What can hang from each mark:
j622: j539
j811: j539
j958: j218
j218: j539 j912 j958
j905: j539 j912
j539: j811 j905
j912: j622 j811

Known rows, with every way that one mark hangs from another:
{j218 {j912 {j622 {j539 j905}} j811} j958}: [ 0.40  0.10  0.07  0.11  0.22 -0.32  0.60 -0.02 -0.26  0.10  0.13 -0.20
 -0.08  0.07 -0.38  0.47 -0.05]
{j905 {j539 j811} {j912 j622}}: [-0.15  0.15 -0.13 -0.08 -0.06 -0.01  0.18 -0.06 -0.07 -0.19  0.43 -0.07
  0.07  0.27 -0.26  0.02  0.17]
{j218 j958}: [ 0.31  0.13 -0.04  0.07 -0.07 -0.02  0.05 -0.10 -0.03  0.03 -0.09 -0.11
 -0.22  0.10 -0.20  0.11 -0.03]
{j905 j912}: [ 0.04  0.11 -0.09  0.02  0.00  0.14 -0.04 -0.08 -0.07 -0.15  0.34 -0.04
 -0.05  0.15 -0.19 -0.03  0.06]
{j622 {j539 j811}}: [ 0.15  0.01  0.16 -0.12  0.03  0.05  0.25 -0.13 -0.17 -0.06  0.15 -0.17
  0.00  0.00 -0.10  0.15 -0.11]
{j958 {j218 {j539 j905} {j912 j622 j811}}}: [ 0.07  0.01  0.14  0.14  0.32 -0.06  0.49 -0.09 -0.09  0.05  0.07 -0.11
 -0.11  0.14 -0.41  0.66 -0.09]
{j958 {j218 {j912 j622}}}: [ 0.14  0.06  0.21  0.24  0.04  0.01  0.20 -0.29 -0.08  0.03  0.08 -0.17
 -0.21  0.15 -0.32  0.51 -0.08]
{j622 {j539 {j905 {j912 j811}}}}: [-0.02  0.02 -0.07 -0.07  0.23  0.06  0.32  0.06 -0.18 -0.03  0.50 -0.09
  0.15  0.07 -0.22  0.05  0.08]
{j958 j218}: [-0.01  0.00  0.13  0.11 -0.02  0.22 -0.01 -0.23  0.04  0.07  0.04 -0.11
 -0.18  0.09 -0.18  0.24 -0.01]
{j539 j811 {j905 j912}}: [ 0.08 -0.05  0.03 -0.10  0.17  0.04  0.01 -0.02 -0.19 -0.13  0.35  0.20
  0.06  0.36 -0.07 -0.08  0.03]
{j958 {j218 {j539 j905}}}: [ 0.05 -0.04  0.17 -0.02  0.20  0.11  0.08 -0.07  0.09  0.06 -0.12 -0.10
 -0.10  0.17 -0.17  0.25 -0.14]
{j218 j539 {j912 j622 j811}}: [ 0.15  0.19 -0.02  0.15  0.17 -0.11  0.55 -0.10 -0.18 -0.14  0.17 -0.19
 -0.09  0.03 -0.46  0.59 -0.11]
{j912 j622 {j811 {j539 j905}}}: [ 0.03  0.10 -0.15  0.03 -0.06 -0.18  0.45 -0.05 -0.21  0.00  0.26  0.13
  0.14  0.22 -0.54  0.19  0.18]
{j905 {j912 j622 j811}}: [-0.09  0.15 -0.24  0.12  0.00  0.06  0.33 -0.11 -0.17 -0.16  0.51 -0.03
  0.01  0.10 -0.45  0.22  0.25]
{j811 {j539 {j905 {j912 j622}}}}: [ 0.08  0.15 -0.17 -0.08 -0.04 -0.16  0.16  0.00 -0.16 -0.12  0.35  0.11
  0.13  0.30 -0.44 -0.02  0.16]
{j539 j905}: [ 0.13 -0.02  0.10  0.12  0.01  0.00  0.00 -0.12 -0.12 -0.02  0.07  0.10
  0.01  0.31 -0.15 -0.05 -0.02]

Rows:
[-0.07  0.20 -0.31 -0.14  0.01  0.07  0.23  0.08 -0.14 -0.10  0.52  0.04
  0.06  0.03 -0.42  0.11  0.15]
{j905 {j912 {j811 j539}}}
[-0.07  0.24 -0.34 -0.06 -0.06 -0.05  0.40  0.00 -0.18 -0.14  0.52  0.01
  0.08  0.06 -0.59  0.22  0.25]
{j905 {j912 j622 {j811 j539}}}
[-0.14 -0.01 -0.08 -0.08  0.36  0.20  0.23  0.08  0.05  0.00  0.27 -0.04
 -0.04  0.11 -0.26  0.32  0.03]
{j958 {j218 {j539 {j905 {j912 j811}}}}}
[-0.06  0.15 -0.18  0.01  0.06  0.02  0.49 -0.08 -0.19 -0.12  0.53 -0.26
  0.07 -0.09 -0.42  0.26  0.18]
{j905 {j912 {j622 j539} j811}}
[-0.15  0.03 -0.12 -0.01  0.29  0.08  0.39 -0.01  0.00 -0.04  0.29 -0.08
 -0.02  0.13 -0.41  0.43  0.13]
{j958 {j218 {j539 {j905 {j912 j622 j811}}}}}
[ 0.21 -0.11  0.40  0.02  0.25 -0.12  0.40 -0.18 -0.22  0.09  0.10 -0.16
 -0.04  0.16 -0.18  0.51 -0.15]
{j958 {j218 {j912 {j622 {j539 j811 j905}}}}}
[ 0.08  0.11 -0.13 -0.17  0.03 -0.04  0.00  0.08 -0.12 -0.08  0.33  0.13
  0.11  0.29 -0.28 -0.13  0.06]
{j811 {j539 {j905 j912}}}
[-0.01  0.20 -0.21  0.03 -0.15 -0.11  0.47 -0.10 -0.18 -0.05  0.28  0.00
  0.06  0.05 -0.59  0.29  0.17]
{j912 j622 {j811 j539}}
[ 0.07  0.00  0.10  0.01  0.21 -0.02  0.29  0.02 -0.15  0.16  0.22  0.09
 -0.02  0.18 -0.36  0.43 -0.06]
{j958 {j218 {j912 {j811 {j539 j905}}}}}
[ 0.08  0.09 -0.01 -0.13  0.05 -0.02  0.35 -0.12 -0.22 -0.18  0.41 -0.20
  0.05  0.03 -0.25  0.19  0.06]
{j905 {j912 {j622 {j539 j811}}}}
[ 0.36  0.23 -0.13 -0.03  0.06 -0.18  0.37  0.09 -0.19  0.07  0.13 -0.05
 -0.16  0.02 -0.42  0.42 -0.09]
{j218 {j912 {j811 j539}} j958}
[ 0.17 -0.09  0.23 -0.11  0.13 -0.04  0.23 -0.07 -0.20 -0.01  0.12 -0.04
  0.09  0.16 -0.05  0.04 -0.11]
{j622 {j539 j811 j905}}
[ 0.49  0.20  0.12  0.09  0.05 -0.26  0.39 -0.14 -0.18  0.02  0.00 -0.39
 -0.21 -0.03 -0.32  0.43 -0.15]
{j218 {j912 {j622 j539}} j958}
[ 0.36  0.09  0.00 -0.05  0.16 -0.13  0.13  0.05  0.02  0.01 -0.22 -0.10
 -0.15  0.17 -0.18  0.14 -0.16]
{j218 {j539 j905} j958}
[ 0.30  0.10  0.15  0.12  0.20 -0.23  0.30 -0.10 -0.16 -0.13 -0.01 -0.08
 -0.04  0.27 -0.32  0.35 -0.20]
{j218 {j539 j905} {j912 j622}}
[ 0.03 -0.01  0.15 -0.14  0.16  0.19  0.17 -0.11  0.04 -0.03 -0.06 -0.14
 -0.17  0.05 -0.13  0.42 -0.16]
{j958 {j218 {j539 j811}}}
[ 0.03  0.03  0.02  0.11  0.07 -0.11  0.55 -0.12 -0.22  0.01  0.26 -0.13
  0.14  0.07 -0.39  0.24  0.10]
{j912 {j622 {j539 j905}} j811}
[ 0.19  0.04  0.08  0.07  0.34 -0.08  0.37  0.05 -0.16 -0.05  0.13 -0.01
 -0.02  0.17 -0.26  0.37 -0.20]
{j218 {j539 j905} {j912 j811}}
[-0.06  0.06 -0.18  0.14  0.10 -0.03  0.32 -0.05 -0.20 -0.11  0.48  0.11
  0.10  0.27 -0.41  0.12  0.25]
{j539 {j905 {j912 j622 j811}}}
[ 0.15  0.03  0.14  0.08  0.01 -0.13  0.33 -0.17 -0.17 -0.01  0.11 -0.18
  0.09  0.14 -0.28  0.10  0.02]
{j912 {j622 {j539 j905}}}
[ 0.29  0.09 -0.12 -0.18  0.22 -0.21  0.30  0.06 -0.10 -0.14  0.05 -0.02
 -0.08  0.25 -0.27  0.22  0.00]
{j218 {j539 j811 {j905 {j912 j622}}} j958}
